(in the rows, 128 means zero)
Known rows, with every step that occurs
mifet sene gumat: [147 176 102  98 125 163 115 121 184 140 137 130 110 137  95 140 136 135
 133 103  86 187 120 122 173 111 132  96 159]
mifet sene: [133 176 130 115 126 165 101 112 158 162 130 135  87 108  93 137 121 118
 139  83  79 173 117 134 159 113 121 100 161]
dafu saroves nevam sene mifet: [136 184 128 166 121 193 127  77 169  97 144 160 117 132  81 146  99 132
 140 146 101 179 120 101 135  89  97 165 134]
saroves nevam: [134 172 165 159 125 160 114  82 144 142 143 159 117 122  83 136  85 122
 117  70 110 162 106 151 108 105 111 125 155]
sene nevam gumat mifet: [143 172 117 129 133 167 125  89 158 103 136 162 126 165  81 140 123  94
 149 118  94 193 118 117 170 105  93 143 158]
nevam gumat mifet sene: [137 172 106 115 127 180 124 110 175 131 142 141  89 146  88 139 116 107
 155 125  74 190 123 105 175 107 108 137 149]
saroves nevam sene mifet gumat: [155 183 109 113 117 176 124  97 185 125 153 143 110 138  82 143 109 142
 133 106  90 178 107  96 163 105 117 134 144]
saroves dafu beke nevam sene mifet: [131 193 112 155 121 193 120  84 159  84 143 160 117 124  75 145  96 130
 151 157 101 179 132 107 133  86 101 149 151]
mifet gumat: [149 186 125 103 119 150  94 106 156 157 139 137 113 117  86 140 123 138
 127  57  82 168 102 136 167 114 127  93 165]
saroves nevam sene gumat: [158 176 126 130 132 166 137  88 167 119 135 167 123 161  97 133 123 131
 137 127 110 183 121 110 147  95 114 118 151]
saroves nevam sene gumat mifet: [143 183  99 141 131 180 131  87 169  93 150 156 125 167  85 140 119 125
 149 141  84 191 118 103 165 103 101 150 143]
dafu beke: [121 197 131 164 126 148  74 102 126 134 129 161 113 110  64 135 109 133
 141  74 100 164 113 162 111 115 115  97 181]
dafu saroves nevam gumat mifet: [132 174 121 161 125 177 128  80 161  93 150 161 122 164  78 142  96 107
 146 137  91 189 119 112 142  92  88 173 141]
beke vapud: [122 198 130 122 149 171  76  99 139 188 113 169 120  69  86 130 122 134
 140  80  90 156 114 168 140 108 127  73 178]
gumat mifet sene nevam: [140 170 122 100 132 146 108 113 193 139 130 137 104 145  87 131 138  84
 128  81  88 187 110 137 166 117 105 102 171]
nevam gumat: [152 169 149 132 131 163 124  88 125 135 121 173 120 136  90 139 116 107
 148 101 114 179 124 124 154  95 107 119 159]
dafu saroves nevam sene: [140 180 163 173 129 170 123  63 147 122 128 184 108 147  93 126  98 113
 142 130 110 170 120 121 114  76  87 147 144]
sene gumat mifet: [135 188  92 132 126 175 112  99 162 103 147 139 132 145  83 148 128 133
 142 114  73 189 115 121 177 114 112 132 152]
dafu beke saroves nevam sene: [142 176 151 179 124 163 127  61 140 125 138 187  96 143  79 124  96 108
 137 137 126 166 115 130 117  86  84 123 162]
dafu beke nevam: [129 184 150 163 127 160 107  99 129 111 143 166 116 126  70 130  80 110
 140  99 114 156 134 160  86 100 106 111 184]
vapud beke saroves: [132 179 136 146 103 159  99  63 124 159 155 135  99  78  53 135 125 121
 107 104 133 145  94 188 165 107  91  82 189]
beke dafu saroves: [104 190 126 165 100 157  71  76 147 144 134 130 109  86  74 142 118 140
 109 108  84 170 123 180 140  81 105  97 161]
saroves nevam gumat mifet: [138 172 123 151 128 179 134  79 153 102 150 164 122 164  79 143  96 107
 149 128  94 188 119 110 150 101  94 163 144]
dafu saroves nevam gumat: [142 162 157 158 124 162 131  78 156 121 136 174 119 157  85 135  87 107
 133 120 122 180 122 124 117  81  94 151 146]
gumat mifet sene: [127 180 106 120 125 177 107 110 170 137 143 130  89 127  87 140 119 113
 148 107  64 183 117 120 171 115 112 126 153]
vapud beke dafu saroves nevam: [114 176 150 168 105 160 103  60 166 144 160 137 107 111  65 132  87 134
  98 106 114 161 111 175 105  87  99 125 157]

Rows
[154 180 103 120 112 172 124  93 187 125 161 140 105 135  77 142 108 139
 125 118  96 176 103 103 168 102 111 129 149] : beke saroves nevam sene mifet gumat
[149 177 165 159 134 171 131  65 136 130 127 186 106 145  95 126 101 112
 145 118 114 167 118 118 124  88  95 132 149] : saroves nevam sene
[121 186 118 179 106 143  82  85 127 138 144 151  98  94  55 137 107 119
 118 104 116 160 102 181 134 106  95  78 190] : dafu beke saroves
[144 185  98 137 131 184 133  91 163  86 148 156 127 165  87 140 120 120
 155 150  83 188 127 104 166 100  99 145 149] : beke nevam sene gumat mifet
[144 168 138  94 131 138 103 114 185 156 121 141 102 132  92 127 140  87
 122  66  99 180 110 149 157 116 112  83 177] : mifet sene nevam
[104 197 111 138  93 153  70  59 140 145 141 125 110  67  67 146 118 132
 107 111 107 168 101 187 166  88 100  82 182] : vapud beke saroves dafu
[142 187  95 135 130 181 123  90 161  98 143 153 127 160  86 143 131 126
 154 139  78 191 119 104 179 105 103 140 147] : nevam sene gumat mifet
[138 178 116 144 129 179 122  86 140 104 138 161 123 151  80 146 114 109
 156 124  86 187 119 113 170 103  97 149 149] : nevam gumat mifet
[155 187 105 107 119 175 115 102 176 128 148 141 111 130  83 144 122 144
 138 104  83 178 108  98 177 105 120 126 148] : nevam sene mifet gumat
[147 177 117 138 121 164 129  81 179 118 141 157 118 157  91 133 122 136
 126 144 108 186 126 121 147  84 110 115 150] : beke dafu saroves nevam sene gumat
[153 176 114 145 124 160 131  87 172 113 144 167 115 162  84 130 116 129
 133 142 119 182 119 119 138  94 105 112 160] : dafu beke saroves nevam sene gumat
[159 156 141  99 134 149 133 103 172 139 120 165 109 163  93 128 129  81
 140 103 118 191 124 119 160  98 104 107 167] : mifet sene nevam gumat
[112 175 148 174 107 157 101  70 164 136 151 143 109 115  74 135  82 131
 100 101 104 167 115 169 103  85 101 125 152] : beke dafu saroves nevam
[100 215 102 134 142 161  51  99 151 172 116 168 115  70  72 130 110 143
 143  98  88 165 116 175 115 102 127  69 187] : saroves dafu beke vapud
[137 167 111 121 126 179 131 104 184 128 149 143  87 153  88 138 103 103
 150 128  80 190 122 103 162 105 104 145 145] : saroves nevam gumat mifet sene
[144 187 123 147 126 194 121  85 147 106 134 158 119 117  82 148 120 134
 150 132  95 178 122 101 162  99 106 142 143] : nevam sene mifet
[147 187 102 104 114 168 102 110 176 135 151 125 117 114  79 150 119 150
 126  81  78 176 103 116 174 115 129 118 152] : sene mifet gumat
[145 159 145 163 120 155 135  76 148 124 146 178 107 152  71 132  84 101
 128 126 136 176 117 133 119  90  92 127 165] : dafu beke saroves nevam gumat
[137 191 145 159 130 171 118  73 131 105 126 188 108 141  88 126  95 107
 159 144 113 169 137 128 110  77  92 121 168] : saroves dafu beke nevam sene
[132 173 110 166 122 172 129  79 156  96 158 164 113 163  66 140  89 106
 143 142 103 186 114 119 142  99  86 156 154] : dafu beke saroves nevam gumat mifet
[120 177 160 178 118 157 102  79 161 129 144 153 117 126  81 136  81 124
 112  89 104 166 108 156  95  89  99 144 148] : dafu saroves nevam
[159 160 152 113 136 146 128  93 153 132 116 174 124 157  90 132 128  86
 137  93 124 186 120 129 155  98 101 107 170] : sene nevam gumat
[138 162 151 147 115 165 134  64 159 132 150 162 110 146  72 130  93 115
 122 132 131 175 123 139 126  81  95 138 154] : vapud beke dafu saroves nevam gumat
[148 186 108 122 113 174 118  96 193 120 155 141 111 141  81 143 108 143
 130 116  87 180 109  98 156  97 112 143 140] : dafu saroves nevam sene mifet gumat
[130 168 109 130 123 178 126 104 192 121 150 140  88 155  85 138 102 105
 147 137  77 192 123 105 154  97  99 156 141] : dafu saroves nevam gumat mifet sene
[115 193 135 158 119 158  94  92 139 104 141 158 118 118  72 135  76 115
 136 108 108 164 133 166  89  90 105 109 184] : saroves dafu beke nevam
[113 206 118 137 149 164  64 106 143 178 119 175 113  77  69 125 114 138
 147  89  94 157 116 171 114 112 126  72 188] : dafu beke vapud
[138 162 149 156 117 161 131  72 159 127 141 168 113 150  81 135  89 111
 124 129 122 182 126 134 123  78  96 136 150] : beke dafu saroves nevam gumat
[102 196 108 149  96 147  66  69 136 137 129 133 113  72  80 151 110 128
 109 105  92 178 105 178 162  85 104  79 175] : beke saroves dafu
